(in the rows, 128 means zero)
Known rows, with every way that one mark hangs from another:
runad(babak(buliv(tuzu) nosam) fovel(nabig)): [164 103 147 220 191  92 141  96 119 103 146 131  79 125 133 124 149  93
 131 151 147  92 100 125 131]
nabig(babak(buliv nosam(lumav)) tuzu(runad(fovel))): [178  48 147 108 156 156  89 121 120 150 164  88 127 138 115  78 154 124
 127 136 119 104 115 115 118]
runad(babak fovel(buliv(tuzu) nabig)): [144 148 138 190 165  89 119  98 138 128 142 128  67  94 127 114 159 102
 121 119 132  87 102 118 130]
buliv(fovel): [122 168 126 129 156 157 145 110  83 197 160 110 126  89 123 130 154 151
  99 151 135 108 150 151 137]
nabig(tuzu(runad(babak(buliv nosam(lumav))))): [183  87 127  96 143 153 120 131 120 166 144 105 119 122 133 105 163 128
 100 134 137  97 106 134 137]
lumav(buliv runad): [141 168 130 120 136  91 170 181  96 147 157 103 114  92  98 112 147 163
  93  83 161 122 159 164 129]
nabig(babak(nosam) tuzu(runad(fovel))): [159  54 127  77 151 142  85 130 142 152 160  87 135 122 128  71 159 120
 124 115 101 110 107 110 117]
lumav(nabig runad): [106 150 131 150 147 111 149 178 107 156 154 115 121 104  99 117 162 160
 102  83 183 120 167 153 142]
babak(buliv): [140 124 135 146 147 149 147 151 103 153 165 125 101 111 129 142 140 116
 134 173 142 111 160 154 144]
lumav(buliv): [145 155 138 111 129 122 156 164  90 160 166 124 106  98 107 128 130 133
 109  99 140 113 152 172 141]
buliv(fovel(nabig(tuzu))): [153 160 120 150 152 171 150 102  90 186 137 129 125  92 121  85 154 134
  95 148 139 101 129 150 136]
tuzu(nabig runad): [129 160 146  60  84 199 139 123 165 233 167 135 115  96 158 113 160 152
 100 143 127 122 127 148 140]
runad(babak(buliv nosam(lumav tuzu)) fovel(nabig)): [145 126 156 251 181 123 142  98 105 136 147 126  76 133 129 134 154 101
 136 140 155  86  94 134 138]
nosam(tuzu): [108 175 104 127 123 160 127 152 130 200 152  83 109 101 137 135 143 119
 154 128 137  94 137 159 148]
fovel(buliv(tuzu(runad)) nabig(babak)): [171 153 144 136 109 156 116 114 176 123 123 135  85 104  99  51 155 109
 143 114 150 111 116 121 122]
nosam(lumav): [136 178 123 135 147 203 131 135  84 178 171  65 117 111 118 155 155 163
 123 111 150  95 160 151 151]
nosam(fovel lumav): [144 196 130 121 167 213 140 117  74 187 174  37 116 114  94 179 152 181
 131 115 158  88 158 116 157]
nosam(fovel(nabig) lumav tuzu(runad(babak))): [137 214 135 158 128 215 148  96 125 220 137  76  92 128  90 137 161 164
 145 102 178  77  97 117 150]
buliv(fovel tuzu(nabig runad(babak))): [163 175 132  73 127 159 126  64 142 215 152 106 120  92 134  98 147 157
  81 159 144  97 119 143 126]
babak(nosam): [152 124 133 142 160 151 150 140 113 131 155  92 121 120 137 142 154 127
 137 130 149 117 137 137 147]
lumav(nabig(tuzu(runad)) nosam): [109  85 149 147 121 102 113 165  87 162 152 162 144 105 108  88 141 123
 119  91 177 106 131 156 138]
babak(buliv nosam): [169  96 155 172 163 141 161 139 102 117 157 118 108 133 129 143 144 111
 141 173 161 118 143 141 145]
nabig(tuzu(runad(babak(nosam(lumav)) fovel(buliv)))): [172  92 131 104 144 131 108 119 125 168 145 100 112 109 132 105 171 131
  97 118 124  90  99 115 132]
babak(buliv(fovel tuzu) nosam): [193 114 150 166 172 130 154  94  95 121 146  99 118 128 116 125 135 124
 129 188 170 103 142 137 132]

Rows:
[158 114 118 117 127 189 120 138 145 155 136 131 116 113 122  49 155 109
 127 114 124 112 112 139 129] : fovel(nabig(babak tuzu(runad)))
[118 108 148 152 152 111 118 156  66 157 159 127 144 105  91 114 128 123
 132  95 181  98 143 138 148] : lumav(nabig(tuzu) nosam(fovel))
[161 110 166 138 155  75 142 156  71 150 150 126 136 113  57  52 139 153
  65  58 183 123 144 165 122] : lumav(buliv(fovel) nabig(babak(nosam) tuzu) runad)
[152 118 145  93 156 156 108 123 144 130 162  76 115 124 102 110 148 130
 153 118 136 119 131 103 127] : nabig(babak(nosam(fovel(buliv(tuzu(runad))))))
[158  95 121  85 137 116 105 129 137 177 147 115 109  96 139  99 169 123
  96 124 112  92 103 118 130] : nabig(tuzu(runad(babak fovel(buliv))))
[108  82 164 168 128  72 105 152  91 156 150 171 128 101 106  91 146 114
 114  89 174 101 117 143 133] : lumav(nabig(tuzu(runad(babak fovel(buliv)))) nosam)
[127 168 132 157 153 179 144 105  97 181 149 134 119  98 111  88 152 135
 111 141 136 115 137 150 131] : buliv(fovel(nabig(babak)))
[153 135 155 106 106  93 145 152 110 160 155 146 107 113  75 103 123 140
  96  67 182 107 146 171 138] : lumav(buliv(tuzu(runad)) nabig)
[175 181 128 131 152 226 146 104  94 183 149  66 115 118  91 129 158 169
 122 110 162  84 129 109 152] : nosam(fovel(nabig(tuzu(runad))) lumav)
[165 141 126 122 165 188 137 125 115 154 152  93 111 114 100 107 139 120
 142 138 137 103 134 113 144] : nosam(fovel(nabig(babak(buliv) tuzu)))
[161 149 155 160 173 179 152 119  81 147 160  67 122 136  93 166 152 158
 132 105 184 102 143 117 159] : babak(nosam(fovel lumav(nabig)))
[143 138 145 166 125 137 147 120 147 157 132 115 103 120 131 113 163 119
 149 125 156 105 101 125 137] : babak(nosam(tuzu(runad(fovel(buliv nabig)))))
[177 121 157 193 170 154 163 136  84 119 156  86 113 138 113 144 156 147
 131 153 184 111 151 140 142] : babak(buliv nosam(lumav(runad)))
[128 123 134 180 188  74 149 144 110 126 159  96 101 108 128 136 171 143
 109 131 151 111 133 124 125] : lumav(runad(babak(buliv nosam) fovel))
[138 168 127 128 162 192 144 127 119 158 157  93 108 110 100 124 144 132
 147 123 140 109 139 113 145] : nosam(fovel(nabig(babak)))
[124  93 162 158 153 142 122 156 105 140 168 138 113 134  95 114 137 112
 135 110 165 123 154 154 146] : lumav(nabig(babak(buliv nosam)))
[146 170 147 169 157 106 135 138  72 154 166  79 105 114  76 129 146 177
  88  55 189  89 153 158 137] : nosam(lumav(buliv(tuzu) nabig runad(babak fovel)))
[160 114 148 181 149 139 155 139 116 140 147 108 103 135 129 138 138 100
 159 171 165 106 131 148 146] : babak(buliv nosam(tuzu))
[143 159 130 174 143 112 125 106 138 141 144 113  85  86 124 107 155 118
 134 127 130  91 130 118 129] : runad(fovel(buliv(tuzu) nabig))
[167  94 121  84 140 141 121 125 120 184 144 122 118 107 133  95 161 126
  89 146 125  98 109 136 131] : nabig(tuzu(runad(babak(buliv(fovel)))))
[142 154 139 162 165 115 158 136 118 158 147  99 107 109 130 120 162 142
 104 143 168 115 130 145 133] : lumav(runad(babak(buliv(fovel) nosam(tuzu(nabig)))))
[139 142 143 133 122 158 141 116 149 187 151  97 116 118 151 125 154 127
 140 135 144 107 110 138 142] : babak(nosam(tuzu(nabig runad(fovel))))
[159 181 122  77 144 179 110  77 123 199 167  74 131  89 129  91 128 145
 106 159 131  98 151 151 128] : buliv(fovel tuzu(nabig(babak)))
[116 181 147 128  97 213 103 105 139 252 174  79 105 117 129 117 149 153
 138 127 138  87 123 151 137] : nosam(lumav tuzu(nabig(babak(buliv)) runad(fovel)))
[155 123 127 137 169 122 128 134 116 134 158 113  89 116 130 141 139 107
 124 154 145  99 130 150 142] : runad(babak(buliv(tuzu)))
[154 203 142 166 146 160 168 132  62 175 156  87 117 104  85 115 157 188
  86  86 179 103 156 164 135] : nosam(lumav(buliv(fovel(nabig)) runad))
[100 146 127 141 107 147 123 132 154 206 148 121  98 111 130 103 153 120
 153 134 131  98 113 140 127] : nosam(tuzu(runad(fovel(nabig(babak(buliv))))))
